Each row was made from one path, in order. Every step used is in the known rows, and no mark comes twice. Write each row's path.
Known rows
t -> j -> q -> l: [ 0.050 -3.038  1.578 -1.038  2.555 -2.432  0.502 -0.315 -2.527 -1.860
  1.820  3.647 -2.974 -0.282  0.725 -1.504 -3.382  1.788 -0.564  0.780
 -4.011  0.302]
y -> x -> l -> t -> j -> q: [-1.354  1.270  0.587 -1.130  2.764 -3.625 -0.890  0.838  2.397  0.792
  1.606  3.437 -0.214 -2.017  3.547 -3.436  2.334  1.196 -1.265  1.027
 -0.096 -0.873]
l -> t: [ 0.429 -0.219 -1.096 -0.282 -0.142 -0.171 -0.670  0.887  1.781  1.236
  1.988 -0.370  0.940 -3.209 -0.084 -0.417 -0.875 -1.573  1.581 -0.574
  0.459  0.759]
q -> l -> x -> j: [ 1.056  0.483  2.326  2.701 -2.504 -1.806  0.361 -0.330  0.158  1.462
  5.703  1.868 -2.264  1.243  2.550  4.704 -2.182  2.898  2.578  1.211
 -3.961  4.574]
y -> x -> l -> t: [-0.707  2.486 -0.737 -0.841 -1.153 -0.037 -1.562  0.138  3.101  2.896
  2.850 -0.608  1.555 -1.862  4.179 -1.457  3.220 -0.358  1.499  0.305
  4.618  0.459]
x -> l -> t -> j -> q -> y: [ 1.591  0.038 -2.987 -1.188  4.207 -1.904 -1.571  1.412  2.113 -2.745
  0.218  3.881 -0.192 -3.237 -0.161 -1.473 -0.469 -1.464 -0.436 -0.370
 -1.131 -2.626]
q -> y -> x -> j -> t: [-0.093 -1.304  0.863  1.278 -0.793 -1.482 -0.227  0.732 -1.006 -0.546
  1.699 -0.794  1.406 -0.223  0.099  3.520 -0.753  0.039 -0.153  2.088
 -2.132 -0.411]
y -> x -> j -> q -> l -> t: [-0.205 -0.164  0.981 -0.331  2.857 -5.711  1.573 -1.356 -0.057  1.582
  3.490  1.241  0.951 -2.898  2.226  0.446 -0.964 -0.840  1.159  1.794
 -3.166  1.703]
t -> j -> x -> l -> q -> y: [ 3.466 -2.468 -0.750 -1.774 -0.010  2.033  0.036 -0.041  3.329 -4.540
  0.971  1.631 -0.301  2.243 -0.140  0.324 -0.657  3.818  0.635  1.224
  1.510 -2.208]
j -> q: [-0.200 -0.626  0.265  1.525  2.007 -1.406 -0.025  0.753 -1.965 -0.281
 -1.141  1.117 -1.900  1.211 -1.549 -0.616 -0.508 -1.442 -0.478 -0.229
 -3.312 -0.819]
l -> t -> j -> q -> y: [ 1.370 -1.690 -1.166 -0.580  5.278 -2.791 -0.731  0.935  1.784 -3.123
 -0.948  2.989 -0.463 -3.651 -2.466 -0.995 -2.874 -1.564 -0.955 -0.886
 -4.379 -3.123]
y -> x: [-1.187  0.178  2.567  0.783 -0.955 -0.509 -0.412 -0.131  1.407  1.920
  0.657 -1.144 -0.866  1.609  1.490 -0.449  1.223  1.244  0.414  0.360
  0.104 -1.044]
j -> x: [ 2.857 -1.541  0.482  0.570 -1.937  3.075 -1.084  0.333  1.718 -0.562
  3.070 -0.335  0.102  2.848  0.590  1.671  0.174  1.033  1.450 -0.692
  0.197  0.512]
t -> j -> q -> y -> x: [-0.296 -1.478  2.443  0.767  4.289 -2.998 -0.590 -0.105  1.380 -2.538
 -2.078  2.232 -2.505  1.260 -1.123 -1.025 -0.945  1.176 -2.068  0.170
 -4.817 -5.076]
t -> j -> x -> l -> q: [ 1.871 -1.838  1.010 -1.850 -1.148  1.085  0.497  0.423  2.536 -2.507
  2.518  2.031 -0.727  2.665  1.920 -0.822  0.482  5.237  0.503  1.875
  1.783  0.235]
q -> j -> t -> y -> x: [-3.105  0.144  1.446 -0.743 -1.911  2.305 -0.146  0.317 -3.928  2.483
 -2.343 -1.732  0.475  1.046 -0.380 -0.754  1.904 -1.142 -2.885 -1.099
  0.742  0.791]
j -> t -> y -> x -> l: [-1.331  1.706 -1.616  0.698 -3.339  2.892 -1.144 -0.174 -3.103  2.642
 -1.098 -1.846  1.771  1.021  2.123 -0.424  2.070 -0.155 -0.532 -0.023
  4.952  3.011]
j -> q -> y -> x: [ 0.057 -0.462  0.710  1.904  3.375 -1.491 -0.461 -0.653  0.099 -1.144
 -3.086 -0.025 -1.233  1.899 -1.613 -0.113 -0.097 -1.657 -0.697 -0.500
 -2.723 -4.511]
l -> q: [-0.543 -1.621  0.916 -0.115 -0.409 -0.828  2.195 -0.098 -0.622 -0.471
 -1.480 -1.133 -1.219  0.709 -2.099 -0.936 -1.888  1.239  0.838  0.975
 -0.650 -0.228]
y -> q -> l -> x -> j -> t: [ 0.799 -0.542  1.760  1.806 -4.719  0.977 -0.358  1.337 -3.821 -0.077
  5.056  0.350 -0.310 -0.738  0.126  5.371 -2.909  1.380  1.591  1.578
 -2.205  4.090]
j -> x -> l -> t -> y -> q: [ 3.871  2.463 -4.745 -0.695 -2.394  6.089 -1.654  0.388  3.169 -1.234
  0.311 -2.344  3.369 -1.071 -1.714  0.881  1.981 -3.020  2.037 -3.138
  5.936  0.686]
q -> y -> x: [ 0.379 -0.256  1.062  0.998  0.242  0.623 -0.938 -0.681  2.182 -0.301
 -0.883 -1.546 -0.358  1.317 -0.576  0.930 -0.028 -0.140  0.501 -0.475
 -0.156 -3.650]

Which path is each row?
[-0.280  0.435  0.741  0.320  3.269 -1.984 -1.326  0.259  1.684 -2.160
 -1.185  3.136 -2.444  1.727  1.377 -1.383  1.707  1.250 -1.930  0.972
 -1.562 -4.327] => t -> j -> q -> y -> x -> l
[ 2.216  2.338 -3.373 -2.522 -1.454  4.910 -1.704  0.383  2.305  0.865
  1.225 -0.100  2.168  0.556  0.999 -0.406  4.023 -2.441  0.112 -3.150
  4.093  1.664] => q -> j -> x -> l -> t -> y
[-0.861  2.153  1.190  2.589 -0.034 -2.118  1.553 -1.038  1.802  1.444
 -1.300 -1.597 -0.771  1.313 -0.372  2.410  0.985  0.525  0.014  0.048
 -2.256  1.366] => t -> y -> x -> j
[ 2.402 -2.680  2.194 -0.528 -1.108  1.462 -1.097  0.983  2.720 -1.949
  3.944  2.085 -1.133  2.202  1.155  0.913 -0.522  4.026  0.278  0.150
 -1.757 -0.093] => t -> j -> x
[ 0.879 -0.018 -0.538  1.997 -5.039  5.300 -0.747 -0.140 -5.229  0.291
 -0.102 -1.714  0.164 -0.016 -2.171  2.750 -4.248 -0.317  1.090 -1.844
  1.195  4.260] => j -> t -> y -> q -> l -> x
[-0.966  1.346  0.873  1.692 -0.884  1.032  0.324 -1.498  0.803  1.772
 -3.171 -2.362 -0.761  1.709 -0.597 -0.162  0.621  0.015  0.027 -1.646
  0.784  0.259] => t -> y -> x
[-3.070  2.032 -0.196 -1.484 -2.826  3.477 -1.340  0.432 -3.780  2.699
 -1.238 -0.725  0.744  1.723  2.100 -1.269  4.497 -1.066 -2.685 -0.689
  3.931  1.303] => q -> j -> t -> y -> x -> l
[ 0.136 -1.022  0.976 -0.345  5.061 -3.772 -0.647  0.063  2.773 -1.681
 -1.310  2.224 -0.070 -2.745 -1.074 -1.759 -1.415 -0.331 -1.105 -0.235
 -3.495 -4.428] => l -> t -> j -> q -> y -> x
[-1.177  1.856  1.080  3.432  2.791 -4.144  2.108 -0.933 -0.174  0.804
 -3.435 -0.257 -1.338  2.046 -1.454  1.339  0.770 -0.915 -1.116  0.025
 -4.966  0.640] => t -> y -> x -> j -> q
[-0.513  1.723 -0.870  0.634  0.084  0.169  0.170 -1.340  2.333  2.797
 -2.047 -2.623  1.763 -1.990 -0.501 -0.668  0.003 -1.359  0.733 -2.082
  1.844  0.993] => l -> t -> y -> x
[-2.749 -2.890  1.827 -2.640 -1.482  0.448  1.581  1.678 -5.369 -0.130
 -0.915 -0.383  0.093 -0.043 -1.767 -1.713 -0.715  0.169 -2.294  1.376
 -0.524  0.009] => l -> q -> j -> t
[-3.854 -0.286  2.162 -3.200 -2.510  0.528  0.577  0.903 -3.965  1.895
 -0.109 -0.424  0.810  1.590  2.290 -2.776  3.666  1.376 -2.307  2.518
  3.556 -0.200] => y -> x -> l -> q -> j -> t
[-0.344 -0.863  2.143  1.088  1.425 -3.744  3.149 -1.155  2.602 -1.686
 -1.712 -1.683 -0.448  0.962 -2.127  2.356 -0.849  1.468  0.736  2.368
 -2.863 -2.667] => l -> q -> y -> x -> j
[-0.795  3.274 -1.056  1.266 -1.504  2.025 -0.650 -1.183  1.232  2.300
 -2.003 -1.496 -0.390  2.207  1.821 -0.613  3.163  0.111  0.223 -1.009
  3.998  0.978] => t -> y -> x -> l
[-0.596  4.284 -3.771 -2.829 -0.712  3.892 -0.885  1.337  1.212 -0.318
 -1.901 -1.435  0.932 -2.388 -2.719 -1.240  3.964 -5.155 -0.671 -3.168
  4.041 -1.440] => x -> l -> t -> y -> q -> j
[ 1.336 -0.668 -3.531 -0.239  2.752 -0.355  1.005 -1.949 -2.993  0.619
 -1.859 -0.106  0.929 -3.042 -1.671 -1.454 -3.905 -3.900  1.130 -2.486
 -0.694  2.913] => j -> q -> l -> t -> y
[ 1.005 -0.559 -2.438 -0.581 -0.047  1.231  0.653 -0.251  0.739 -2.363
 -2.052 -0.621 -0.403  0.993 -1.585 -0.089 -0.447 -0.250  1.093  0.513
  2.531 -2.265] => x -> l -> q -> y
[-1.924  0.381 -0.985 -0.023 -2.695  1.620  1.666 -0.976 -3.632  1.944
 -3.682 -2.694  2.049  0.803  0.439 -1.550  0.509  1.111 -0.648  1.210
  5.169  2.841] => j -> t -> y -> x -> l -> q
[-0.278 -1.094 -1.821  1.161 -2.166  2.940 -0.305  0.413 -4.514  0.790
 -1.931 -1.691  0.908 -0.480 -1.784  0.585 -2.322 -1.367 -0.427 -1.321
  0.799  3.354] => j -> t -> y
[ 1.009 -1.050 -0.191 -1.426 -1.652  2.696 -0.273 -0.222 -1.473 -1.503
  1.866 -1.255 -1.115 -0.682 -1.634  0.456 -1.897 -1.237  1.794 -0.737
  1.400 -1.015] => y -> q -> l
[ 1.402  0.192 -3.166  0.475  3.328 -3.457  2.331 -1.660 -1.827  0.192
 -0.041  0.729  0.958 -3.495 -1.419  1.367 -3.287 -3.429  1.184 -1.026
 -3.370  4.280] => x -> j -> q -> l -> t -> y
[-0.605 -2.469  1.700  0.400 -0.255 -2.932  2.519 -0.211 -1.588 -1.102
 -0.740 -1.635  1.533 -0.447 -1.754  2.361 -2.146  1.389 -0.032  3.298
 -1.804 -0.674] => l -> q -> y -> x -> j -> t
[-1.062  1.502  0.839 -1.924 -0.032 -1.635 -1.643  0.686  4.357  1.437
  3.688  1.961  0.281 -2.623  4.665 -2.315  2.647  2.525  0.169  1.092
  2.850 -0.320] => y -> x -> l -> t -> j
